Each row comes from the steps of one path. Every step used is in the known rows, and no mark comes twice. Write the path behind each row, first mark first.
Known rows:
ledup, fasuke, tomokam, fupo, giva: [ -3.7   7.3 -25.0   0.0  25.4 -10.1  20.6 -54.0  29.2  -0.6  -5.8  21.3
  -5.7  41.2  -2.4   5.6  -4.2   7.6 -19.0   5.0  11.4 -42.3 -21.0 -10.0
 -17.9]
fupo, giva, bufep, tomokam, ledup, fasuke: [ -1.4  17.1 -16.6   3.9 -11.5 -26.7   5.3 -23.0  35.1  -2.4  25.9  10.7
  13.6  18.3  -7.8 -22.3 -46.7  28.7  -1.3  -9.2  -5.9 -33.2   3.8  14.1
   0.0]
bufep, tomokam, ledup: [ -1.7   1.3  -4.2  23.3  15.3 -13.1 -13.6   5.0  -5.8  -7.7  32.3  -0.2
   0.6  27.8  -7.5 -20.0 -21.3  10.1   4.8  -9.0   4.9  10.6  -7.6   6.8
   9.3]
ledup, fasuke, tomokam, fupo, giva, bufep: [ -2.7   8.2 -25.5 -10.4  -1.3 -11.4  14.5 -57.8  50.3   2.7  -1.1  27.2
  -5.4  26.3 -11.0  -9.1  -8.7   9.3 -21.2   7.7   9.5 -51.9 -17.7   5.9
 -21.4]
fasuke, ledup, giva, bufep, tomokam: [  1.3   5.2  -2.0  12.1 -28.0 -19.3  -9.9 -13.7   4.2 -13.7  49.8  37.4
   5.7  -1.9  -9.7  -2.4 -17.1 -14.2  -8.5  -6.9  16.8  -8.7  -6.7   9.2
  22.7]
bufep, ledup: [-16.4   2.6 -11.7  11.0   8.2  27.9  10.9   0.8  -1.5  -2.7  15.4  10.7
   1.1  -2.5 -18.1   1.5   2.9  -3.6  14.7   6.2   1.8   0.8  -9.8  -6.1
   3.7]
ledup, giva: [  4.5   1.1  -0.7   8.3  -0.8  -7.6  -7.1  -1.8  -7.7  -8.1  14.7  23.1
 -13.4  23.9  -4.7  -1.7  -3.2  -6.5   3.7 -11.1   3.2   1.4  -5.0  -5.0
  13.9]
bufep, tomokam: [  2.9   2.8  -7.6   3.6   8.3   6.1 -11.7  -5.8   2.8  -5.1  36.3   8.2
   4.7  10.8 -17.8  -8.5 -14.5  -2.3  -0.1   1.0  16.1   7.5  -7.6  -3.0
   3.7]
fasuke, tomokam, ledup, giva: [ -1.1  -0.5   3.0  29.1  23.1 -29.1  -7.6 -14.2 -13.7  -6.3   7.3  10.1
  -2.1  51.4  -4.6  -9.7   4.5   5.4  -0.4 -13.5   1.7   1.2 -24.6   6.7
  19.2]
ledup, giva, bufep, tomokam, fupo: [  2.0 -16.4  -4.1   6.0 -23.1 -16.3 -13.8 -21.2  20.9 -18.7  45.7  27.6
 -27.6  26.4 -16.1 -35.3 -23.6   0.5 -13.4  -0.7  29.5  -0.1 -19.1   7.6
  21.7]
tomokam, ledup: [ -1.2   3.6  -1.4  16.8  14.5 -11.7  -7.7   9.7  -4.3  -3.4   3.9   3.9
  -5.6  28.6   2.5 -11.1  -5.7   8.3  10.4 -15.4 -15.5   1.4  -0.8  11.7
  -6.7]
bufep, ledup, fasuke: [-21.9  -3.5 -16.8   8.1   8.4  23.0  20.9 -12.6  24.8  -0.4  12.0  30.3
   1.3  -8.1 -17.2   7.1  -6.5  -2.1  11.4   5.3   8.0 -21.9   4.5 -21.7
  -3.4]
fasuke, ledup, vugozat, fupo, giva: [ -0.5  26.0  -1.8   9.5 -13.2   4.6  30.1 -10.3  -7.2   0.7   7.2  23.6
   3.8   1.4  17.5  42.4   0.1 -10.9 -14.6   3.5 -13.5 -28.6 -18.6  10.3
 -13.3]
fupo, giva, bufep, ledup, fasuke: [-14.1  19.1 -25.2 -10.4 -16.3  13.9  29.8 -25.9  37.1   5.8  10.2  25.8
  10.7 -13.2 -16.4  -0.5 -21.6  12.3   9.1   5.6  -7.0 -43.3   0.1  -2.1
  -3.9]
vugozat, bufep, tomokam: [  2.5   8.4   4.1   9.4   0.9  -1.0 -23.8  -6.2   3.1  -5.6  34.8  -6.4
   6.7  21.8 -16.7 -13.6 -12.2  -6.4  15.6  -5.3   1.8   0.0 -15.0   3.6
   8.8]
vugozat, bufep, ledup, fasuke, tomokam, fupo: [-27.2 -13.7  -9.4  22.2  19.3   6.9  11.8 -45.6  34.4  -0.1   4.4  15.7
  -5.6  33.0 -18.3  -1.2  10.9  -6.3   7.1   9.3  14.5 -33.5 -35.5 -14.4
  -1.5]
fasuke, tomokam: [  0.3   8.2  -7.3   4.1  22.0   9.6  -8.8 -20.2   3.5   7.6   3.3  11.1
   6.8  18.0 -17.3   4.3  14.7  -9.8  -3.9   5.8  10.8  -5.2 -19.9  -1.3
 -12.5]
vugozat, bufep, tomokam, ledup: [ -1.8   6.0  10.5  29.6   8.9 -19.3 -24.3   4.5  -6.3  -8.9  32.7 -16.6
   6.1  39.6  -7.3 -24.3 -18.2   6.0  21.1 -16.2 -11.4   4.3 -15.8  15.4
  13.7]
tomokam, fupo, bufep: [  1.2  -5.2  -2.3  -2.5  -5.8  -1.2 -19.9  -1.0  16.2 -19.9  25.2  14.7
 -17.3  25.6   0.8 -23.9  -1.0  -2.1 -23.1   6.4  -8.4   2.9  -2.2   4.0
  -6.0]
fasuke, tomokam, ledup, vugozat: [ -9.8   5.9   3.3  27.0  23.9  -8.9   3.8 -22.5   5.6   6.2   3.0  -0.4
   5.2  37.8 -11.1   1.6   3.3  14.9 -16.5  10.5   2.0 -13.3 -30.8  17.6
  -0.9]
ledup, vugozat, fupo: [  2.0  -1.2  -0.7   5.9 -10.4  20.2   8.7   4.9  10.5   4.8   9.1  23.8
 -10.0   3.2   0.9  13.3  -0.8  -7.7 -12.5  13.2   3.7  -6.3 -22.7   2.7
 -15.8]
tomokam, ledup, vugozat: [ -6.5   3.3   4.7  21.8   9.1  -6.1   4.0  -3.2   3.8   1.1   8.3   3.8
  -5.8  30.1  -2.3  -4.6 -10.0  17.1  -6.5   0.1  -9.7 -12.0  -9.7  20.6
  -0.6]

Write each row's path:
[-15.5   4.6 -10.6   1.2 -17.8  23.1   7.4  -2.9  16.8   2.4  19.8  17.7
   1.1 -18.4 -26.1 -13.4  -2.4  -3.9  11.5   7.3   1.9 -10.4  -8.6   8.3
  -1.5] -> giva, bufep, ledup
[ -6.5 -12.8 -18.0   5.9  24.0  -2.4   4.4 -42.1  36.3  -1.2  -0.5  34.3
 -14.9  32.5  -9.1  -1.1   5.2  -4.0 -19.2   8.3  24.4 -31.1 -14.6 -15.3
 -21.3] -> ledup, fasuke, tomokam, fupo
[  1.9  -0.8   6.3  16.9 -18.1 -29.4 -12.3   3.9   5.3  -7.0  16.1  17.7
 -13.2  27.1  -2.8 -28.0 -16.7  10.5   8.0 -19.0 -13.1  -6.7  -6.0  22.3
  14.5] -> tomokam, ledup, giva, bufep
[ -2.0 -12.9 -10.3   8.8   9.5   1.5  -9.3 -13.0   7.3 -12.0  34.3  13.7
 -21.2  29.2 -11.1 -19.6 -13.8  -2.8 -12.8   2.8  27.8   2.9 -15.5  -3.8
   1.5] -> bufep, tomokam, fupo
[  4.9  10.7 -13.5  -2.7   8.7  -4.7   9.9 -21.5  -0.8  -9.8   3.8   6.4
 -21.3  37.0   2.9  -8.2  -7.5   4.7  -4.9  -4.1  -8.1 -16.6 -13.6   3.7
  -5.9] -> tomokam, fupo, giva
[-18.8  -8.3  -5.3  17.9  -9.8  39.6  30.5   3.7   7.1   7.0  15.8  20.5
  -5.0  -8.7 -12.7  18.8   3.0  -7.4  -2.6  20.4   6.8  -3.3 -29.4  -4.0
  -3.8] -> bufep, ledup, vugozat, fupo
[-20.6  -7.5  -8.4   7.5  -3.6  18.0  -1.3  -0.9  14.2 -20.4  31.1  11.6
 -14.0  14.7 -10.2 -20.8   4.0   0.9 -12.8  16.3  -3.8   5.4 -12.3  -5.0
   9.2] -> tomokam, fupo, bufep, ledup
[-22.7  -7.0 -12.3   8.7  14.1  18.8   0.1 -22.4  14.9 -17.6  25.9   9.9
   0.9  25.3 -20.0 -15.8  15.8  -1.8 -22.5  25.4   8.6   2.9 -33.0  -4.7
   6.9] -> fasuke, tomokam, fupo, bufep, ledup
[-22.1   6.5 -16.4   3.9 -21.7  14.8  35.1 -35.2  26.0  -2.2  17.5  12.0
 -13.1  13.5 -19.9  -7.9 -13.7  18.7 -15.4  23.6   5.4 -36.1 -31.9  21.0
   7.3] -> tomokam, fupo, giva, bufep, ledup, vugozat
[ -0.4   0.3   7.1  23.1  -9.3 -32.1 -26.3  10.7  -4.4 -30.4  55.3   3.1
   4.4  41.6  -1.7 -33.0 -27.1  14.6 -11.5  -6.1  -8.6  22.8  -5.8   8.8
  40.0] -> fupo, bufep, tomokam, ledup, giva
[  3.8  11.4 -17.8 -12.1 -15.6  -6.8   5.3 -23.2  20.6  -5.4   8.0  12.5
 -18.4  22.3  -5.1 -18.9 -11.0   7.9  -9.1  -4.8  -7.8 -29.2 -13.0  19.7
 -10.9] -> tomokam, fupo, giva, bufep
[  2.2  22.7 -11.9   5.3 -12.7 -21.6  -2.2 -12.0   4.8  -3.9  32.3  -7.1
  10.2  22.0 -11.4 -27.1 -36.2  23.4   2.8 -11.3 -11.7 -12.4 -11.3  27.1
   7.9] -> fupo, giva, bufep, tomokam, ledup
[ -7.5   4.7   8.1  19.9  -7.1 -12.8 -16.3  -1.0  12.9 -18.4  53.5  -4.6
  11.2  29.1  -6.7 -22.5 -29.0  22.9 -28.6  16.1  -3.3   7.2 -10.5  18.8
  21.2] -> fupo, bufep, tomokam, ledup, vugozat
[  9.3  20.8 -12.9 -13.4 -28.0   9.5   9.7   0.5  13.6   7.3   4.8  18.5
  -1.3  -4.8  -0.1  -5.2  -7.4  -3.9   3.6  -4.9 -18.2 -18.4 -14.0  14.1
 -21.8] -> vugozat, fupo, giva, bufep
[ -7.4  13.8   5.2  13.7  -1.7   3.2   7.4 -15.2  -0.4   0.1  13.9  27.1
   0.4  -1.8   1.2  30.1   3.6  -8.9 -18.0   8.6   0.5 -25.7  -3.2  10.0
  -7.4] -> fasuke, ledup, vugozat
[-10.6  16.8 -17.6  -3.1 -27.4  27.0  27.8   0.0  10.4   4.8  10.5  17.2
   5.0 -14.7  -9.7  -1.0  -5.9  -3.0  11.3   2.5 -13.7 -13.1 -25.6   6.3
  -5.9] -> vugozat, fupo, giva, bufep, ledup
[ -3.2  -0.3  10.3  20.7 -16.4  -3.0  -3.7  21.7  12.2  -8.3  23.3   8.4
  -1.5  20.2  10.9  -8.8  -8.6   8.0 -23.4   9.3 -26.6   6.8 -14.6  16.8
  -5.7] -> tomokam, ledup, vugozat, fupo, bufep
[-22.9   7.7   2.4   5.1 -15.6  26.8   7.9  -3.2  17.1  -8.3  36.5   7.1
   9.7  -1.3 -19.7  -2.8  -4.6   7.7 -18.9  29.8  -5.2  -3.3 -14.9   4.8
  15.4] -> fupo, bufep, ledup, vugozat
[-21.2  -0.6 -18.1  -0.9 -17.7  21.4  14.8 -15.4  45.7   5.7  16.1  35.7
   2.9 -22.4 -24.7  -7.0 -14.3   0.6   9.0   8.5   6.7 -30.4   4.4  -6.4
  -7.7] -> giva, bufep, ledup, fasuke
[ -4.0  -3.7   7.1  26.3  -1.8   0.0   9.0  12.9   3.2   4.1   6.4  13.6
 -10.3  20.0   8.5   3.6  -7.5   4.6  -6.6  -0.6 -10.3  -2.4 -20.9  14.2
 -14.8] -> tomokam, ledup, vugozat, fupo
[  1.6   9.0  -2.6  -2.2  -8.1   3.1 -26.5   3.6  11.2 -17.7  52.0   3.8
  11.2   7.2 -13.9 -23.4 -17.0   1.0 -15.4  10.7   2.4  16.4  -1.6  -0.2
   9.0] -> fupo, bufep, tomokam
[ -1.9  -6.8 -11.8   7.0  25.0   1.8  -3.8 -29.4  10.2  -1.7   2.3  14.1
 -17.2  36.9 -12.6  -5.7  16.7  -6.9 -17.1   7.6  22.9 -10.2 -28.9  -0.9
 -12.9] -> fasuke, tomokam, fupo
[ -1.0  -4.7   2.8  30.3   6.3 -28.2 -11.5   1.5 -13.0 -17.3  38.8   7.5
  -6.0  44.7  -4.1 -18.8 -24.5  10.6   5.9 -14.4   8.2  14.1 -10.8   4.5
  33.4] -> bufep, tomokam, ledup, giva
[-30.0  -7.9  -4.6  16.3   5.6  17.8  12.1 -32.6  26.2 -10.4  28.1   6.2
  -2.7  26.5 -22.5  -6.9   9.4   8.7 -39.6  42.6  15.2  -9.0 -44.8   3.6
  12.9] -> fasuke, tomokam, fupo, bufep, ledup, vugozat
[-20.8 -15.2  -4.2  14.9 -11.7   0.2   0.4  -5.3   4.3 -30.2  36.3  20.0
 -19.2  32.4  -7.2 -22.9  -2.8   1.5 -14.2  11.3   1.4  10.3 -19.6  -7.6
  33.6] -> tomokam, fupo, bufep, ledup, giva
[  1.9   4.3 -10.8  -5.0 -17.6   4.6 -17.9  -8.2  21.1  -0.6  39.7  14.1
   5.9  -7.0 -24.1 -22.1 -21.2  -0.5  -0.8   1.7  18.1  -4.2  -4.9  11.7
  -2.1] -> giva, bufep, tomokam
[ -7.6   1.0   4.1  26.7   6.4 -11.3   0.1  -8.0   2.9  -4.4  35.0  -2.4
   1.5  29.1  -9.6 -11.8 -27.2  18.9 -12.1   8.0  12.2   0.6 -18.4  16.0
  11.7] -> bufep, tomokam, ledup, vugozat
[-17.1  13.8 -10.2  10.1  -7.8  32.0  44.3  -8.3  -2.0   3.1  10.4   9.8
   4.2   2.9  -4.6  23.6  -3.9   3.1  -2.3  18.1  -3.8 -15.9 -36.9   1.3
   1.0] -> bufep, ledup, vugozat, fupo, giva
[  4.0  14.3  -7.8  -4.0 -37.7   8.4  17.1 -16.4  24.1   3.9  34.1  11.4
   6.8  -2.8 -10.8   0.6 -29.5   8.6 -19.3  16.5   7.2 -19.2 -32.0  20.5
  -1.7] -> ledup, vugozat, fupo, giva, bufep, tomokam
[-19.4   7.8  -4.2   4.6  -3.9  24.6  -2.3   9.3   8.6 -14.5  32.9   9.3
  11.0  -4.4 -15.8  -9.2   1.0   0.4  -2.5  12.6 -12.0   7.6  -4.6  -5.1
   9.3] -> fupo, bufep, ledup
[  1.2  11.5   1.0   5.2 -30.0 -17.8  -6.8  -6.1   1.6  -8.5  22.7  42.0
  -2.8  -3.8  -1.1   5.2   0.8 -17.2  -6.0 -13.9  -3.1 -19.7   1.3  12.5
   8.5] -> fasuke, ledup, giva, bufep
[ -0.2  12.5  -2.4  24.6  -4.3  -6.3  19.9  -3.1  -4.2  -2.1  26.4  -3.6
   6.3  32.6   5.2   3.3 -29.7  18.6 -11.0   3.8  -5.6  -4.8 -33.2  14.9
   6.3] -> bufep, tomokam, ledup, vugozat, fupo, giva
[-22.7 -12.6  -6.3  16.0   3.7   2.3   1.0 -23.4   6.5 -23.5  30.9  16.2
  -7.6  39.1 -16.3 -17.7  11.1  -1.6 -21.2  19.1  12.5   8.4 -38.5  -9.9
  32.9] -> fasuke, tomokam, fupo, bufep, ledup, giva
[ -1.0  -2.4   3.0  19.9 -12.6  -4.6 -19.8  28.3   2.6 -15.1  47.4   3.3
  10.1  17.9   7.1 -25.7 -20.2   3.4 -12.0  -0.9 -14.8  27.5 -13.1   5.4
   6.1] -> vugozat, fupo, bufep, tomokam, ledup
[ -2.7  -6.1  -3.1  18.4 -11.8 -11.3 -11.2  17.1  31.4 -14.8  44.0  21.2
  10.0  14.0   9.5 -17.7 -31.6   6.3 -13.4   0.7  -7.4   5.8   2.6  -8.0
  -5.5] -> vugozat, fupo, bufep, tomokam, ledup, fasuke
[  1.0  -1.3   4.9  27.3   8.1 -28.5  -7.7   7.1 -15.5 -12.9  10.0  12.4
 -14.9  41.6   6.8 -13.1  -8.6   7.4   9.2 -20.0 -11.6   4.2  -5.7   6.9
  20.0] -> tomokam, ledup, giva
[-20.7   0.6  -0.7  14.9   3.0  13.0   7.5 -11.9  26.1   0.8  11.8  16.3
   7.1   5.3 -16.5   4.4  -4.7  -5.2  26.1  -1.1  -7.0 -28.3  -5.1 -12.8
   0.4] -> vugozat, bufep, ledup, fasuke
[ 10.0  19.8 -10.6  -3.5  -4.4  12.0  15.6   4.4  -7.6   1.2   0.6  12.0
  -3.3  11.4   8.4  10.1  -1.6  -7.8   5.9  -6.0 -18.0  -7.0 -16.3  -0.2
 -16.3] -> vugozat, fupo, giva
[-15.5  10.7 -24.4  -5.8 -27.5  24.3  36.3 -11.0  39.0   7.6   9.0  34.0
   8.5 -20.7  -7.4   6.5 -17.7  -0.3  10.3   3.9  -9.2 -36.6  -9.6  -6.7
 -15.6] -> vugozat, fupo, giva, bufep, ledup, fasuke
[-17.7  22.0 -27.8  -4.4  -2.3  14.6  29.4 -48.3  41.1   9.8   6.6  22.0
  24.3  -3.1 -26.4   5.5  -8.1   9.9   1.4  14.4   5.6 -47.4 -20.4  -3.0
  -4.8] -> fupo, giva, bufep, ledup, fasuke, tomokam
[-24.1   1.2  -4.7   5.0 -24.5  25.3  17.9 -16.5  28.3   7.2  23.7  15.2
   1.3 -17.4 -30.9  -3.6  -7.2   4.9  -3.4  22.3   8.2 -20.4 -16.8  16.1
   3.9] -> giva, bufep, ledup, vugozat
